In the rows, 128 means zero.
Known rows, with every way that one mark hangs from another:
F[Z[C H J U]]: [117 122 153  55 133 135 165  97  43 128 115 141  78 113 119 134 130 131
  54 100 125 135 170 117 167 144  85 107  81 113  87 112 153 105 143  97
 113 133 136 150 152 146 127 201 158  98 157  49 110 125]
Z[C H U V]: [110 167 111  49 133 115 153 101  80 141 148 137 109 112 102 105  80 167
  37  96 132 144 151 106 145 124 128 104  71 120 144 116 115  85  87  92
 153  60 124 135 129 132 100 154 147 128 109  78  82 130]
F[L Z]: [127 113 161 110 117 137 132 110 108 120  82 102 145  99 126 126 114  91
 111 115  78 146 125 121 176 141 101  85  54 105  90 128 184 135 185 140
 126 202 167 131 189 159 127 187 173  86 172 104 151 120]
C[W]: [156 125 134 115 134 145 109 123 127 116 113 128 121 152 141 138  94  94
 133 143 110 105 109 128 121 132 152 138  89 138 139 111 141 104 149 119
 139 117 135 138 127 152 124 111 139 145 104 149 155 138]
Z[C F J V[W]]: [ 93 132 142  23 146  90 127  87  97 137 127 149  90 144 111 147 132 158
  27  74 137  93 146 117 133 159 112  40 176 140 132 144 165 121  96 143
 108 117 151 113 133 105 111 159 178 146 170  62 129 148]
J[Z[V[W[N]]]]: [ 83 145 123 102 138 123 135 119 116  98 110 104  89 130 102 121  98 160
 124 123  99  97 101 105 130 139 146 105 121 149 126  75 138 125 101 145
 132 134 146 118 141 110 130 115 127 151 130 138 134 130]
Z[H U]: [146 138 128  77 113 131 143 118  83 122 124 121 126 130 136 112  87 126
  87 133 110 155 131 116 145 115 117 141  72 116 143 105 119 118 125 103
 148 122 116 153 144 154 111 155 134 118 117 126  95 121]
Z[C F J U]: [156 101 120  21 138 100 145  90  51 147 127 158 112 151 131 147 150 142
  72  93 132 139 191 135 136 147  84  84 123 100  97 118 135 107 132 134
 110 129 140 135 149 143 101 205 149 117 170  83 101 150]
H[W[N Y]]: [122  97 116 149 124 191 116 183 170 121 141 123 109 146 133 143  88 135
 141 162 114 121  68 124 152 112 156 164 131 133 119  66 118  88 144 136
 125 122 112 111 148 125 109  81 121 153 110 149 192 132]
Z[C]: [123 131 133 136 139 140 141 109  99 133 110 142 101 147 130 135  79 124
 113 129 106 123 142 126 133  99 140  91  95 126 115 126 153 116 164 116
 143 123 134 146 151 112 111 159 148 137 101 128 129 135]
N[W[C[Z]]]: [154 148 120 216 137 118 116 130 148 117 103 122 148 134 138 126 120 115
 186 165 134 122 114 139  99 123 128 134 129 154 123 138 119 149 131 117
 137 124 123 118 109 106 125 105 130 126 128 182  99 129]
Y[W[H[Z]]]: [132 130 145 183 125 116 121 127 170 123 143 129 150 148 144 134 136 112
 200 135 112 126 128 133  90 109 152 167 118 112 151 137 116 165 140 136
 139 164 118 121 102 140 171 128  84 125 116 138 141 108]
H[Z]: [137 135 139 125 135 115 120 135 108 124  99 119 175 140 146 125 117  84
 140 134  92 136 110 116  75 118 132 129 105 130 140 157 148 142 157 135
 152 153 135 139 160 126 132 153 126 103  97 170 126 146]
Z[C J]: [105 115 137 115 135 125 142 115  70 120 115 153 102 149 138 155 114 134
  84 108 119 120 156 127 126 126 124  87 128 117 106 132 156 125 164 124
 117 140 124 158 136 116 123 163 156 134 120 109 134 132]
V[Z[C F J U]]: [144 111 119  39 133 103 135  91  34 162 111 142 125 121 114 114 188 143
  95  94 141 173 165 136 129 162  76 104 123  93  86 164 138 103 136 143
 116 133 157 140 151 146 110 179 143 111 143 124  76 152]
Y[W[N]]: [129 104 117 180 121 162 124 157 154 125 127 127 106 190 142 127 106 140
 179 155 108 133 110 123 131 118 175 164  93 104 124  65 116 132 151 160
 120 154 118 124 128 141 144 116 100 137 119 131 160 116]
C[W Z[H U V]]: [143 162  93  91 125  96 131 131 104 122 137 111 120 102 111  91 117  98
  90 114 150 123 132 122 109 142 123 161  83 140 141 153 112  97  64 104
 147  63 133 120 117 167 124 107 129 120 110 122 101 148]
C[Z[J]]: [131 121 104 159 121 101 138 151  81 106 102 127 133 124 153 122 138  84
 124 127 109 143 142 135  99 125 112 116 130 131  99 172 144 164 147 141
 122 160 129 154 144 135 129 149 153 106 122 162 126 135]
Y[W[C[Z] H]]: [138 137 127 226 125 112 127 140 184 124 139 124 137 129 144 127 157 116
 217 143 155 118 151 146 111 108 143 190 142 132 142 152  92 181 130 126
 138 139 122 130  91 136 169 120  90 142 128 131 124  98]
C[W[Y] Z[U]]: [174 122  89 115 135 124 145 149 119 117 142 109 106 118 141 101 109  72
 157 145 144 112 112 138 114 123 130 193  86 120  98 106  99  94  99 127
 137  84 129 123 149 164 113 100 123 126 111 185 135 151]
C[W[H]]: [152 125 140 146 132 128 105 116 161 113 143 142 124 131 137 140 123  99
 143 139 117 107 132 142 117 124 143 129 116 145 155 131 127 120 138 117
 137 126 120 138  97 141 144  95 111 144 107 135 153 119]
J[Z[C V]]: [ 86 155 120 112 145 122 147  96  87 115 103 120 106 111  99 133 107 159
 110 101  94 113 132 115 131 131 132  75  94 135 108 109 145 127 116 120
 143 120 151 128 140 109 113 148 137 130 109 126 110 132]
Z[F H U V]: [141 151 112   4 120 100 136 103  93 146 126 127 163 117 111 105 127 150
  29  94 107 163 134 115 148 152 100  76  99 128 154 131 121 120  78 121
 137 107 141 118 139 155  91 174 156  99 151  72  81 129]
F[L Z[J V]]: [ 98 111 151  66 119 114 133 115  89 106  99 111 154  88 122 135 146 120
  52  80  87 150 125 111 162 182  93  66  79 110  98 138 172 141 155 146
 108 195 173 129 168 160 127 179 188  92 185  69 146 111]
V[Z[J]]: [123 110 135 115 122 122 121 131  59 122  96 127 136 122 136 118 171 117
 124 119 111 169 117 127 110 159 105 126 123 112  98 170 150 137 171 144
 127 166 146 162 150 137 131 138 153 121 113 165 110 130]
C[W[N] Z]: [150 121  90 188 128 133 117 159 140 126 120 125 104 139 125 104 130  79
 160 154 136 122 130 136 110 125 153 162 120 140 112 130 130 109 121 143
 116 105 131 122 127 144 130  98 112 126 107 161 147 161]
N[W[C[Z] H Y]]: [147 141 125 243 135 127 126 143 199 122 150 124 149 106 147 125 140 124
 205 168 152 119 110 154 110 114 128 138 176 155 119 132  95 164 108 114
 131 126  97 112  93  85 129  66 117 127 129 189 120  98]
W[H[Z[F]] N Y]: [127 105 120 165 125 144 119 163 200 147 170 138 167 120 140 124 173 126
 158 141 124 148 122 137 116 110 141 115 204 120 124 127 103 154 119 160
  99 153 103 105 131  97 129 105  90  92 132 145 158 122]
Z[H J]: [109 125 150 106 107 133 137 134  86 110 110 131 131 138 149 148 121 129
  57 115 107 139 130 116 138 132 112  96 143 123 145 144 150 154 144 110
 116 160 109 164 118 135 133 144 160 113 124 101 130 115]
C[W[H N] Z[U]]: [167 118  81 177 128 106 119 147 149 125 163 138 101 117 117  93 156  94
 175 145 162 137 171 143 106 129 138 182 117 130 115 129  86 103  97 136
 115  94 115 121 103 152 145  95  73 128 130 147 128 142]
N[W[H]]: [140 136 145 210 132 123 107 108 160 110 131 142 133 139 139 135 114 130
 171 161 100 140 125 147 100 114 137  84 130 143 129 113 127 147 141 118
 134 163 103 119  89 101 130  96 116 125 126 166 126  96]
H[W[C N] Z]: [135 131 131 152 136 148  96 175 179 133 125 122 177 133 118 139 145 125
 176 151 153 116 103 112  96 127 139 220 156 157 176 144 112 104 142 124
 138 102 121 105 123 121 153 111  87 146 118 135 144 161]
Y[W[C[Z[U V]]]]: [144 138  99 151 133 110 139 147 140 123 130 111 139 135 139 110 131 129
 186 132 152 123 121 129 118 134 145 204  89 128 132 112  91 146 113 132
 151 106 141 127 123 153 144 134 109 148 132 132 108 113]
Y[W]: [137 117 132 157 126 142 128 133 134 116 117 121 118 178 151 137  97 119
 176 147  94 126 105 130 123 112 159 151  75 106 131  88 130 143 157 144
 142 160 130 134 130 153 141 135 120 138 117 137 147 110]
V[Z]: [132 124 132 130 125 135 117 123  76 137  89 118 140 117 129 102 143 113
 143 136 104 167 102 127 117 139 122 125  99 115 104 162 150 132 173 142
 146 150 148 152 161 136 119 131 144 122  97 179 109 129]

Rows:
[146 116 134 145 135 148 116 135 180 114 160 129 124 122 144 138 113 104
 148 147 124 103 100 141 133 121 151 143 133 135 135 103 111 119 124 118
 126 121 110 131 108 134 128  72 117 143 106 153 171 112]	C[W[H Y]]
[122 127 129 133 142 144 124 134 142 147 141 131 133 142 124 130 117 108
 143 132 137 108 113 119  92 111 156 152 128 119 128 131 136  93 128 127
 131  96 124 117 139 114 134 112 110 123  98 151 147 167]	H[Z[C[W[N Y]]]]
[104 122 130  37 120  92 129  90  98 143 114 140 166 116 108 150 154 158
  20  58 118 141 165 124 156 163  99  13 150 106 128 175 169 133 115 151
 101 149 163 111 139 128 108 183 181 104 184  54 123 142]	Z[C F[L] J V]
[152 128 133  82 133 116 114 141 116 120 124 113 163 132 125 131 112 102
 155 136 115 132 106 116  79 124 114 200  84 129 157 136 121  87 135 122
 161 115 134 111 153 160 136 145  95 130 115 151 132 161]	H[W Z[U]]
[107 131 136 144 103 168 114 153 149 122 123 125 119 139 117 139  95 138
 103 144 118 134 105 115 153 109 140 139 132 135 168 113 140 107 134 111
 129 120 107 126 116 132 130 110 123 133 113 107 154 130]	Z[H[W[N]]]
[135 122 107 244 122 130 124 167 204 137 160 130 126 142 134 117 166 136
 228 153 170 129 155 143 123 112 160 197 160 126 139 125  78 167 127 146
 117 130 111 123  85 128 176  99  71 143 131 121 135  99]	Y[W[C[Z] H N]]
[154 129 118 165 126 124 131 134 156 135 110 114 144 153 146 127 145 111
 195 138 144 115 130 140 124 118 138 175 129 126 136 141 116 166 135 140
 136 137 144 117 123 144 144 148 119 134 142 129 117 125]	Y[W[C[Z[F]]]]
[119  98 110 202 121 173 131 177 192 127 179 141 121 128 148 121 126 140
 153 160 122 145 114 141 148 101 162 127 172 122 107  79  91 142 135 149
 107 150  91 132 124  99 119  79 104 128 112 153 176  94]	W[H N Y]
[134 114 120 191 126 162 119 166 172 132 131 126 127 176 143 131 130 155
 194 157 143 121 112 127 140 122 173 199 121 119 141  73  90 139 152 147
 124 129 122 128 115 134 152 112  95 155 123 121 142 110]	Y[W[C N]]
[148 102 127  15 116  88 146  81  66 151 124 143 145 132 121 144 152 145
  69  85 134 153 190 136 158 148  79  72 119  76 105 135 144 107 130 146
 101 154 155 123 157 157 114 212 154 102 199  77 109 147]	Z[C F[L] J U]
[115 143 123  72 134 114 133 100  96 116  81 108 145 112 109 132 141 144
 103 101  74 124 125 123 134 157 110  52 117 140 121 118 149 150 107 144
 133 159 167 116 149 127 100 162 143 107 143 122 109 134]	J[Z[F V]]
[128 149 129  78 124 129 157  97  74 145 139 138  99 129 115 119  74 145
  80 117 134 139 163 116 153  99 119 124  77 106 131 114 127  94 119  91
 149  86 114 145 136 140 115 165 133 125 113 100  91 132]	Z[C H U]
[145 111  87 183 128 157 131 179 159 126 141 115 102 130 138 106 123  83
 163 156 143 115 103 137 123 116 162 174 139 131  92 109 111 109 110 143
 112  99 121 116 141 136 118  70 118 124 107 180 167 150]	C[W[N Y] Z]
[158 141 126 186 111  89 119 120 182 138 124 125 185  73 126 123 188 103
 168 122 158 139 178 151 138 117  98 117 183 145 148 214 119 194 121 132
 127 148 139 124 114 123 147 148 119 110 167 133  99 119]	W[C[Z[F[L]]] H]
[123 133 145 182 128 116 126 115 169 133 150 135 135 147 135 140 131 119
 196 130 126 117 147 135  92 102 150 149 121 109 141 142 120 155 139 132
 142 149 117 119  96 135 171 129  84 126 114 120 140 112]	Y[W[H[Z[C]]]]
[136 125 141 205 129 141 119 124 184 112 149 133 131 128 150 138 106 133
 177 165 104 130  97 148 115 110 140  93 146 137 112  88 117 150 129 122
 131 159  95 113 102  93 119  69 121 123 122 185 144  91]	N[W[H Y]]
[142 127 141  83 137 130 113  85  91 171  97 135 124 124 101 113 167 112
 122 112 136 144 139 139 133 146 108  97 122 116 110 181 167 102 139 132
 128 111 167 120 138 138 114 138 144 117 120 129 105 163]	V[Z[C[W] F]]
[144 140  93 114 138  90 139 153  96 115 124 123 156 102 136 111 153 123
 114 115 161 137 146 125 112 158 112 171 126 152 126 158  95 146 116 126
 137 103 138 150 133 137 127 146 142 139 137 138  85 126]	W[C[Z[J U V]]]
[104 117 132 110 133 124 134 110  51 143 106 141 118 123 120 123 161 131
 114 107 132 156 140 129 119 144 109 108 126 109  95 176 157 121 165 135
 122 135 145 158 142 123 126 141 152 127 108 142 104 138]	V[Z[C J]]
[ 87 155 139 111 139 100 129 101 126  96 119 105  97 108 104 128 108 151
 129 111 102  92 115 116 117 140 133  93 126 153 140 102 139 146  97 135
 140 143 145 123 123 110 135 114 120 151 129 141 124 111]	J[Z[V[W[H]]]]
[117 143 166 131 135  94 112 115 158 113 137 123 115 135 130 123 104 102
 151 138 129  95 120 123  93 110 139 133 155 149 163 149 150 148 126 136
 143 148 123 131 121 106 160 118 111 151 130 151 148 123]	V[W[H[Z]]]
[ 92 143 139 145 113 166 130 129 139 146 132 139  89 142 100 142  84 157
  95 135 139 117 131 116 160  92 138 123 140 131 153 127 145  87 128  96
 128  87 108 119 111 113 125 114 124 139 110  80 143 145]	Z[C H[W[N]]]
[ 85 124 181  94 105 130 150  90  87 127 102 121 121  90 109 147 132 126
  52  84 119 138 161 113 191 140  84  57 106  94 103 155 194 131 156 111
 105 181 147 135 157 145 145 193 179  86 188  42 137 121]	F[L Z[C H J]]
[112 126  99  32 151  94 152 112  49 121 151 153 104 131 118 130 115 165
  43  85 132 147 159 114 122 160 117 101  84 117 109 108 108  90 115 125
 129  94 136 145 138 133 105 163 152 145 134  92  97 129]	Z[C J U V]
[134 115 125 220 120 150 114 155 206 132 159 138 128 157 138 130 151 157
 208 155 156 123 139 139 140 117 168 192 149 127 152  95  82 159 141 139
 121 138 105 125  83 126 167 102  70 157 131 109 143  90]	Y[W[C H N]]
[149 139 116 214 137 139 130 145 169 117 121 111 146 125 150 128 114 114
 192 173 141 116  79 144 116 115 136 148 146 149 109 112 111 148 118 121
 138 119 108 111 126  95 113  82 139 127 124 203 115 118]	N[W[C[Z] Y]]
[132 127 157  68 105 129 111 129 133 130 106 133 163 122 127 172 172 146
  60 108 145 120 138 126 156 151  80 116 202 144 182 174 148 144 120 105
 105 137 124 122 105 138 136 154 154 126 171  54 124 138]	Z[F H[W[C]] J]
[105 128 163  54  92 108 138  79 100 155 108 137 153 115 115 164 150 148
  29  73 132 137 177 128 175 132  79  23 176  88 148 185 185 147 125 124
  93 161 140 122 124 134 131 188 174  86 187  46 115 143]	Z[C F[L] H J]
[114 131 132  57 121 111 162 104  51 134 142 146  97 134 128 143 106 156
  52 101 147 141 175 118 143 128 104 120 112 100 127 124 130 103 118  96
 119 106 110 158 126 140 125 173 140 124 136  83  92 133]	Z[C H J U]
[119 124 114 163 134 144 133 174 177 125 143 103  84 134 136 105 101 123
 166 164 178  78  85 123 146 110 163 191 177 151 121  91 114 135 106 145
 120 101 116 122 149  90 129  84 128 171 136 173 155 133]	V[W[C[Z] N Y]]
[123 122 144 167 130 129 130 147 175 121 160 126 167 102 153 128 139  99
 160 139 110 132 105 136 102 101 134 133 159 129 126 147 115 164 133 131
 141 154 103 130 133 106 135 106 111 108 101 174 149 104]	W[H[Z] Y]
[137 120 122 213 128 142 112 163 193 133 157 149 148 122 133 122 162 153
 166 152 158 139 157 135 142 119 151 154 178 156 151 123  85 154 145 131
 116 128 100 142  95  98 144 100  87 151 127 121 128  99]	W[C H N]
[143 122 120 175 129  88 118 138 136 106 139 137 117 111 136 132 172  78
 146 124 149 116 163 151  90 140 117 137 156 144 124 186 129 145 117 125
 112 134 122 138  88 146 157 103 114 127 126 142 141 133]	C[W[H] Z[J]]
[129 120 113  96 109 172 138 157 137 130 162 113 112 131 123 122  82 153
 104 147 137 141  93 114 163 117 133 188 108 115 141  66  94  78 106 110
 129  95 104 119 135 149 110 106 110 133 122 118 139 129]	Z[H[W[N Y]] U]
[141 122 139  85 140 142 125  93 105 169 113 129 123 116 112 114 160 116
 128 115 137 137 121 139 135 140 112 102 134 112  99 163 162  97 134 134
 128 107 159 118 145 132 105 128 145 117 117 143 114 158]	V[Z[C[W[Y]] F]]
[149 152 152 214 141 110  97 116 188 125 134 134 185 124 136 134 151 131
 198 159 143 124 127 140  78 125 130 135 162 160 162 153 112 161 130 109
 138 136 106 114  80  94 151  94  94 127 123 168 100 108]	N[W[C H[Z]]]
[ 88 132 126  86 145 112 142 120  74 118 130 156 113 133 124 146 120 157
  44  88 119 133 142 117 120 152 130  66 126 132 118 142 144 117 136 128
 122 115 135 146 128 112 111 145 171 139 120  89 127 128]	Z[C J V]
[142 141 140  71 137 108 118 112  94 139 121 103 102 119 115  85 127 136
 159 141 180 119 107 116 123 150 115 209 114 135 130 133 121 104 125 134
 153  97 156 144 147 133 139 120 124 182 131 175  83 132]	V[W[C] Z[U]]
[120 124 126 134 133 152 116 115  99 157 119 135 100 128 100 110 146 128
 144 129 146 140 128 128 127 138 140 139 107 116 103 151 143  82 148 131
 129  95 148 134 132 128 127 102 124 137  95 152 121 156]	V[Z[C[W[N]]]]
[138 119 135 138 132 171 121 165 174 117 131 112 140 120 141 153  98 129
 152 157 141  96  66 130 152 121 133 198 137 152 147 105 111 110 143 113
 147 105 122 122 140 125 117  95 135 169 116 148 163 122]	H[W[C Y]]
[ 91 135 138 147 113 180 136 142 156 142 149 136  82 135 106 142  77 161
  98 140 145 111 108 117 168  88 143 134 151 123 144 105 136  83 118  98
 124  82 103 113 116 109 112 102 131 140 104  94 158 137]	Z[C H[W[N Y]]]
[118 148 147  93 115 128 141  87 101 124  74 108 133 117 111 143 135 138
 110 115  85 121 137 124 150 125  99  59 134 127 138 128 165 163 111 121
 125 168 146 122 139 129 119 170 136  91 142 114 105 133]	J[Z[F H]]
[ 97 160 135 103 122 156 122 155 172 120 143 107 153  98 117 136  97 161
  70 124 140 108  64 106 153 136 136 151 146 160 182 122 114 117  91  91
 152  78 118 115 112 123 114  86 152 151 108  96 135 114]	Z[H[W[C Y]] V]
[123 144 137 190 140 120 114 130 185 116 158 126 169 117 139 128 127 135
 170 148 109 132  87 138  78 124 138  97 152 143 130 121 113 147 101 124
 133 142  99 100  99  87 125  70 113 109 114 177 132 101]	N[W[H[Z[V]] Y]]
[107 111 123  39 134 103 110 133 117 122 127 134 114 154 124 129 155 161
  37  97 125 116 118 115 132 175 125  66 182 139 136 115 146 135 101 174
  90 147 143 111 134 112 116 135 160 142 179  76 147 131]	Z[F J V[W[N]]]
[128 133 136  87 142 142 144  76 114 135 103 118 103 123 109 152 131 138
 132 113 112  83 137 134 151 132 116  81 132 122 104  99 155 116 107 125
 120 125 155 104 142 122 107 147 128 117 140 127 130 158]	J[Z[C[W[Y]] F]]
[142 119 108 163 124 114 116 154 152 133 165 145 151 127 127 106 160 126
 169 144 128 164 161 127  94 116 142 155 140 122 137 125  90 128 130 149
 120 140 108 129 114 120 149 124  64 114 120 142 125 125]	W[H[Z[U]] N]
[134 104 104 169 128 187 133 190 175 133 147 123 141 137 152 123 118 150
 153 164 152 120  86 125 163 119 163 180 160 135 120  67  87 129 143 138
 117 111 108 138 146  98 108  89 128 149 116 160 153 115]	W[C N Y]
